Every row comes from one small tree of marks. The marks that hang from a mark follow it in brackets, in the order of their numbers. Every link used is in the known rows. Which tree was each row made from?
Known rows
Z_980{Z_529{Z_813{Z_312{Z_137}}}}: [37, -4, -13, 22, -4, 9, -14, -12, -5, 17, 17, -2, 4, -8, 8, 17, 5, -13, -11, 8, 0, 6, 9, 9, 10, 18, 10, 6, 9, 0, 16, 2, -33, -8, 21, -17, -20, 2, 12, -11, 9, -3, 7, 4, 11, 34, -6, -33, -22]
Z_813{Z_312{Z_137{Z_833}} Z_529}: [31, -4, -6, 6, -13, -2, 6, -1, -4, 2, 18, -7, -7, 4, 3, -8, 9, -5, 0, 11, -13, 7, 7, 0, 7, -8, 4, 13, -1, 32, 36, 1, -27, 0, -21, 7, -34, 10, -7, -10, 10, 8, 22, 9, 1, -12, -14, 0, -3]
Z_813{Z_312}: [49, -8, -10, 26, -31, 3, -17, -7, 2, 17, 25, 4, -2, -1, 0, 1, 7, -8, -14, 14, 0, -2, -40, 2, 6, 1, -2, 11, 1, -13, 1, -1, -14, -11, -11, -2, 20, 16, 17, 14, 1, 1, -9, -5, 5, 29, 0, -24, -31]
Z_813{Z_312 Z_529}: [18, 0, -8, 13, -21, 1, -4, -6, 1, 0, 41, 1, -6, -5, -2, 5, 8, -5, -11, 16, -7, -5, -36, 7, 2, -6, -4, 16, -9, -4, 14, -5, -18, -8, -19, 6, 13, -2, 5, -12, -4, 15, 8, 2, 4, 14, -3, 2, -1]
Z_137{Z_312{Z_813{Z_529} Z_980} Z_833}: [-21, 22, 16, -15, -1, 0, 6, 10, 9, -8, -13, -6, -3, 2, -1, -12, -7, 3, 11, -11, -2, 9, -18, 4, -9, -6, -11, -14, 0, 7, 16, -4, 33, 7, -10, 11, -5, -12, -33, -8, 3, 4, -5, -3, -3, -36, -3, 30, 47]
Z_980{Z_312 Z_529{Z_813}}: [30, -22, -11, 0, 2, 15, 9, 1, -4, 13, 8, 14, 15, -4, 12, 20, 1, -7, -5, -1, -1, -7, -22, 7, -1, 7, 10, 5, 8, -24, -5, 2, -22, -5, 45, -30, 15, -4, 12, -28, 15, 12, -1, -4, 5, 44, 2, -24, -17]
Z_551{Z_833{Z_137{Z_312{Z_980}}}}: [40, -20, -7, 20, -5, 4, -9, 3, 1, -5, -12, 9, -6, -5, -3, -10, -5, 4, -2, -9, 12, 2, 1, -14, 6, -22, 19, -15, 0, -19, -21, -12, -7, -1, -13, 15, 53, -8, 5, 22, -22, -20, -4, 2, -14, 1, -3, 14, -20]
Z_529{Z_813{Z_312}}: [38, -4, -8, 36, -37, 6, -19, -8, 1, 11, 20, 3, 7, -6, 4, -1, 2, -13, -8, 11, -4, 10, -17, 1, 9, 11, 2, 6, 3, -5, -6, 8, -14, -13, 17, -21, 14, 8, 22, 3, 5, -7, -16, -15, 9, 23, -9, -39, -34]
Z_833{Z_137{Z_312{Z_813 Z_980}}}: [-41, -3, 1, 0, 11, -3, -5, -1, 6, -4, -23, -1, -6, -9, -4, -4, -5, 12, 6, -1, 12, -1, 1, -8, -1, 5, -5, -16, -1, -19, -19, -12, 8, -3, -13, 16, 34, 10, -2, 18, -16, 4, -14, -3, 2, -8, -3, 3, 6]
Z_980{Z_312 Z_529}: [35, -25, -13, -4, 10, 14, 9, 7, -4, 14, 17, 15, 8, -2, 7, 20, 1, -1, -10, -1, 3, -16, -39, 8, -4, -2, 7, 7, 8, -42, 2, -7, -17, -3, 23, -13, 22, -5, 11, -21, 12, 14, 3, 5, 7, 50, 12, -10, -8]
Z_551{Z_833{Z_137{Z_312{Z_813{Z_529} Z_980}}}}: [-26, -2, 2, -10, 4, 0, -3, 7, 0, -17, -15, 2, -4, -10, -1, -1, -5, 5, 8, -4, 8, -2, -3, -7, 1, -12, 6, -15, -7, -5, -8, -17, -5, 8, -23, 17, 24, -8, -9, 8, -23, -11, 6, 7, -9, -21, 2, 36, 15]
Z_813{Z_312{Z_137 Z_980} Z_529}: [-7, -19, -9, -9, -17, -1, -2, -16, 5, -4, 20, -10, -18, -1, -2, 12, 5, -5, -15, 19, 5, 4, 33, -3, 4, -3, 8, 5, 1, 20, 15, -10, 3, 1, -36, 10, -15, 5, 3, -6, -9, 10, 8, 13, -5, 5, -16, 4, 6]
Z_137{Z_312}: [43, 10, -3, 38, 1, -4, -1, -3, 1, 14, 6, -5, 0, 1, -6, -15, -11, 6, -2, -6, 0, 7, -4, -12, -1, -13, -10, 8, -5, -34, -17, 5, 19, -23, 17, 2, 48, -7, 2, 10, -11, -15, -4, -9, 7, 6, 8, -17, -18]
Z_813{Z_312{Z_137} Z_529}: [10, -8, -9, 11, -11, -7, 0, -12, -5, 2, 23, -11, -11, 0, 0, 6, 9, -3, -8, 20, -2, 1, 29, -2, 7, -7, 1, 18, -5, 11, 17, -2, -14, -7, -17, 6, -10, 15, 2, -8, -4, -2, 21, 12, 5, 0, -8, -6, -8]
Z_137{Z_312{Z_813 Z_980{Z_529}} Z_833}: [-4, 21, 12, -13, 7, 8, -4, 14, 5, 10, -20, -3, 1, -2, 0, -6, -9, -1, 6, -16, 0, 10, -31, 12, -6, 6, -9, -24, 7, -4, 20, -7, 18, 6, 6, 8, -14, -9, -26, 1, 13, 4, -5, -1, 0, -6, 5, 11, 35]
Z_980{Z_529}: [23, -12, -6, 12, 10, 12, -10, -2, -2, 14, 19, 15, -5, 0, -2, 9, -2, -7, -15, -5, 3, -4, -40, 0, -3, 4, -5, 7, 9, -33, -14, -6, -13, -10, 5, 8, -1, -21, 10, -3, 13, 6, 8, 3, 10, 44, 16, -12, -1]
Z_813{Z_529{Z_980}}: [-17, 14, 4, -12, 6, -3, 2, -4, 4, -12, 28, 11, -3, 6, -8, 7, 3, 0, -7, 5, -8, -6, -17, -3, -5, -3, -9, 9, -13, -3, -10, 7, 8, -1, -12, 1, -5, -18, 17, -1, 2, 15, -2, -2, 2, 11, 8, 10, 12]
Z_813{Z_529}: [-8, -7, -1, 5, 3, -2, 2, -7, 2, -7, 26, 9, -12, 4, -5, 0, 2, -3, -7, 1, -4, -3, -31, -9, -5, -10, -5, 17, 0, -17, -16, -3, 2, -12, -5, 11, 2, -16, 4, -9, -1, 3, 6, 2, 8, 3, 7, 11, 5]

Write each row's tree
[-31, 8, 5, -21, 3, 0, 1, 7, 2, 4, -2, 3, 16, 1, 0, 13, 4, 5, 1, 4, 5, -20, -14, 12, -4, 20, -11, 3, -8, -9, -11, 11, 9, 11, 11, -22, 8, 18, 14, 4, 2, 20, -24, -10, -7, 13, 13, -11, -14]  Z_529{Z_980{Z_312{Z_813}}}
[27, -9, -3, -13, 4, -5, 16, 9, -4, 4, -14, 3, 12, 13, 2, -2, 4, 5, 1, -3, -3, -9, 28, 0, 0, -6, 10, 6, -2, 24, 2, 18, -1, 14, 15, -20, -9, 20, 13, 8, 11, -2, -5, -1, -9, 3, -1, -15, -24]  Z_529{Z_980{Z_312{Z_137{Z_833}}}}
[44, -23, -10, -1, 10, 9, 18, 9, -10, 11, -17, 6, 14, 3, 16, 8, 5, -7, 4, -7, -5, 0, 18, 5, 2, 2, 23, 1, 17, 13, 20, 9, -30, 3, 46, -30, -19, 4, -4, -27, 25, -2, 13, 3, 7, 18, -9, -31, -23]  Z_980{Z_312{Z_137{Z_833}} Z_529{Z_813}}
[1, 3, -2, -27, 11, -5, 27, 6, -3, -9, 3, -1, 7, 14, 1, 6, 8, 5, 6, 1, -8, -8, 30, 0, -3, -11, 7, 8, -10, 28, 16, 13, -2, 11, 2, -11, -25, 6, 3, -13, 11, 14, 9, 6, -8, -10, -2, 12, 4]  Z_813{Z_529{Z_980{Z_312{Z_137{Z_833}}}}}
[-90, -8, 12, -35, -4, 0, -9, -7, 11, -14, 3, 7, -13, -3, -5, 9, -2, -5, -7, 2, 8, -3, -27, 5, -8, 13, -13, -4, 8, -1, -15, -11, 31, 7, -25, 9, -20, -17, -8, -6, -6, 10, -10, 2, -2, -11, 4, 28, 37]  Z_312{Z_813{Z_529} Z_980}
[13, -27, -5, -7, 1, 10, -3, -3, 0, 2, -15, 9, -7, 7, 4, 3, -2, -15, -6, -8, 3, 16, 24, -4, 0, 2, 20, -14, 28, 23, 0, 2, 1, 6, 9, -3, -55, -20, 0, -8, 15, -9, 2, 6, 0, 8, -17, -19, 1]  Z_312{Z_137{Z_833} Z_980{Z_529{Z_813}}}
[-63, 9, 5, -15, 20, -5, 4, -4, 8, -15, -15, -5, -8, -12, -4, 0, -3, 12, 3, 1, 9, 2, 14, -6, -3, 2, -5, -13, -8, -10, -11, -16, 7, -2, -18, 19, 23, -7, -13, 0, -14, 21, -2, 4, 3, -18, -4, 20, 29]  Z_833{Z_137{Z_312{Z_813{Z_529} Z_980}}}
[7, 2, -1, 29, 5, -1, -10, 6, -7, -1, -19, 4, 5, -9, 1, -15, -8, 6, 13, -9, 7, -5, -14, -6, 6, -5, 3, -6, -3, -17, -14, -9, -26, -2, 3, 11, 37, 10, -2, 21, -20, -26, 4, 0, -6, -14, 7, 11, -19]  Z_551{Z_833{Z_137{Z_312{Z_813}}}}
[12, 29, 12, 20, -1, -2, -2, 17, -3, 10, -20, -3, 8, 3, 1, -26, -8, 5, 15, -13, -6, 7, -30, 3, -3, 0, -16, -1, 2, -2, 4, 7, 14, -6, 16, 1, 6, 4, -23, 11, 2, -15, -3, -12, 5, -31, 8, -1, 5]  Z_137{Z_312{Z_813} Z_833}
[-50, 15, 9, -15, 6, -4, 0, -3, 11, -8, -2, -11, -7, -5, -6, 0, -11, 6, 0, -1, 6, 6, -4, 1, -7, 5, -16, -8, -3, -18, -5, -7, 41, -3, -12, 11, 12, -10, -18, -7, -16, -10, -9, 0, 3, -20, 4, 23, 34]  Z_137{Z_312{Z_813{Z_529} Z_980}}
[-55, 35, 10, -8, 29, -10, 7, 1, 2, -11, -5, -10, 1, -5, -6, -2, 1, 17, 13, 0, 0, -6, 12, -3, -1, 3, -16, -6, -23, -7, -3, -4, -5, -2, -7, 8, 18, 5, -3, 10, -5, 9, 2, -2, 2, -16, 6, 16, 20]  Z_833{Z_137{Z_312{Z_813{Z_529{Z_980}}}}}
[42, 3, 2, 14, -12, 4, 2, 9, 9, 4, -11, 3, -5, 5, -6, -23, -9, 4, 0, -14, -3, 14, -10, -9, -4, -18, 2, -13, 6, -7, -5, 3, 30, -4, -5, 10, 20, -11, -11, 13, -2, -3, -15, -8, -5, -13, -6, -7, 10]  Z_137{Z_312{Z_980} Z_833}
[44, -18, -5, 15, -38, 4, -13, -8, 3, 0, -4, -3, 0, 2, 6, -3, 5, -15, -6, 8, 0, 17, 25, 0, 10, 3, 21, -7, 16, 36, 7, 8, -9, 2, 0, -12, -20, 14, 8, 4, 7, -7, -11, -4, -2, 1, -26, -32, -25]  Z_529{Z_813{Z_312{Z_137{Z_833} Z_980}}}
[-58, -15, 10, -36, 0, -6, -1, -1, 1, -14, -24, -7, -13, 6, 1, -1, -1, -4, 1, -3, 4, 5, 23, 1, -5, 4, -2, -6, 17, 41, 6, -6, 27, 17, -26, 15, -61, 0, -20, -9, 4, -3, 7, 11, -4, -40, -8, 25, 34]  Z_312{Z_137{Z_833} Z_813{Z_529} Z_980}
[-51, 22, 15, -26, 17, -10, 0, 4, -4, -9, -14, -7, 0, 10, -1, -3, 6, -1, 13, -4, -8, -2, 24, 5, -3, 11, -11, 6, -1, 46, 11, 10, 8, 15, -12, 0, -64, 7, -12, -1, 13, 0, 13, 6, -1, -36, 5, 10, 18]  Z_312{Z_137{Z_833} Z_813{Z_529{Z_980}}}
[-66, 12, 10, -24, 18, -14, 0, -11, -3, -10, -7, -9, -4, 6, -4, 7, 3, 3, 3, 7, 2, -5, 44, 1, -2, 22, -15, 11, -4, 24, -4, 7, 12, 9, -6, 2, -48, 7, 1, 3, -5, -5, 9, 7, 3, -20, 10, 15, 14]  Z_312{Z_137 Z_813{Z_529{Z_980}}}
[-30, 43, 14, -3, 16, -8, 2, 1, 4, -3, 3, -13, 4, -1, -7, -4, -4, 8, 8, 0, -6, 0, 11, 5, -4, 8, -27, 4, -20, -9, 1, 5, 26, -4, 11, 1, 15, -4, -8, -1, -8, 4, -4, -8, 1, -15, 14, 13, 23]  Z_137{Z_312{Z_813{Z_529{Z_980}}}}
[-19, -33, -5, -2, 3, -8, 6, 0, -11, 8, -22, -5, 11, -3, 7, 7, -2, 8, 2, 5, 9, -14, 24, 2, 0, 12, 2, 14, 9, 0, -12, 4, 2, 4, 18, -12, -5, 33, -2, -3, -6, -16, 2, 2, 2, -10, 5, -11, -29]  Z_980{Z_312{Z_137 Z_813}}
[14, -11, -7, 1, 2, -5, 10, -7, -5, 1, -9, 0, 18, 6, 4, 9, 4, -1, 1, 4, -1, -4, 52, -3, 5, 13, 11, 6, -5, 11, -16, 22, 1, 3, 32, -41, -8, 19, 24, -4, -1, -7, -14, -10, -6, 13, -8, -36, -37]  Z_529{Z_813 Z_980{Z_312{Z_137}}}
[14, 24, -2, -11, -14, 1, -2, -6, 7, -1, 44, -5, -4, 4, -5, 10, 11, -4, -10, 18, -9, -6, -24, 8, 2, 2, -10, 7, -20, 7, 25, 4, -12, 3, -25, -5, 5, 5, 18, 2, 4, 29, -3, 0, -1, 21, 3, -1, 3]  Z_813{Z_312 Z_529{Z_980}}
[33, -13, -9, 16, 4, 11, -9, 2, 1, -5, -13, 9, 2, -9, 2, 1, -8, -2, 0, -9, 7, 5, 6, -6, 6, -13, 19, -22, 3, -17, -8, -11, -25, 0, 5, 3, 24, -22, 6, 7, -12, -15, 1, 2, -7, 19, -3, 4, -14]  Z_551{Z_833{Z_137{Z_312{Z_980{Z_529{Z_813}}}}}}
[48, -10, -10, 38, -2, 2, -5, 3, -10, 2, -8, 12, 2, -4, -1, -16, -6, 7, 6, -8, 5, -2, -11, -12, 7, -27, 14, -4, -3, -22, -19, -7, -26, -9, -3, 13, 52, 0, 7, 25, -16, -17, 7, -1, -6, 1, 3, 2, -26]  Z_551{Z_833{Z_137{Z_312}}}
[-9, 54, 20, -10, 10, -4, 8, 13, 0, -6, -8, -10, 9, 5, -2, -19, -3, 5, 19, -11, -16, 1, -14, 7, -7, 2, -22, -7, -13, 8, 26, 10, 15, 8, 8, -1, -16, -8, -22, -2, 8, 7, -1, -9, -1, -37, 9, 19, 33]  Z_137{Z_312{Z_813{Z_529{Z_980}}} Z_833}
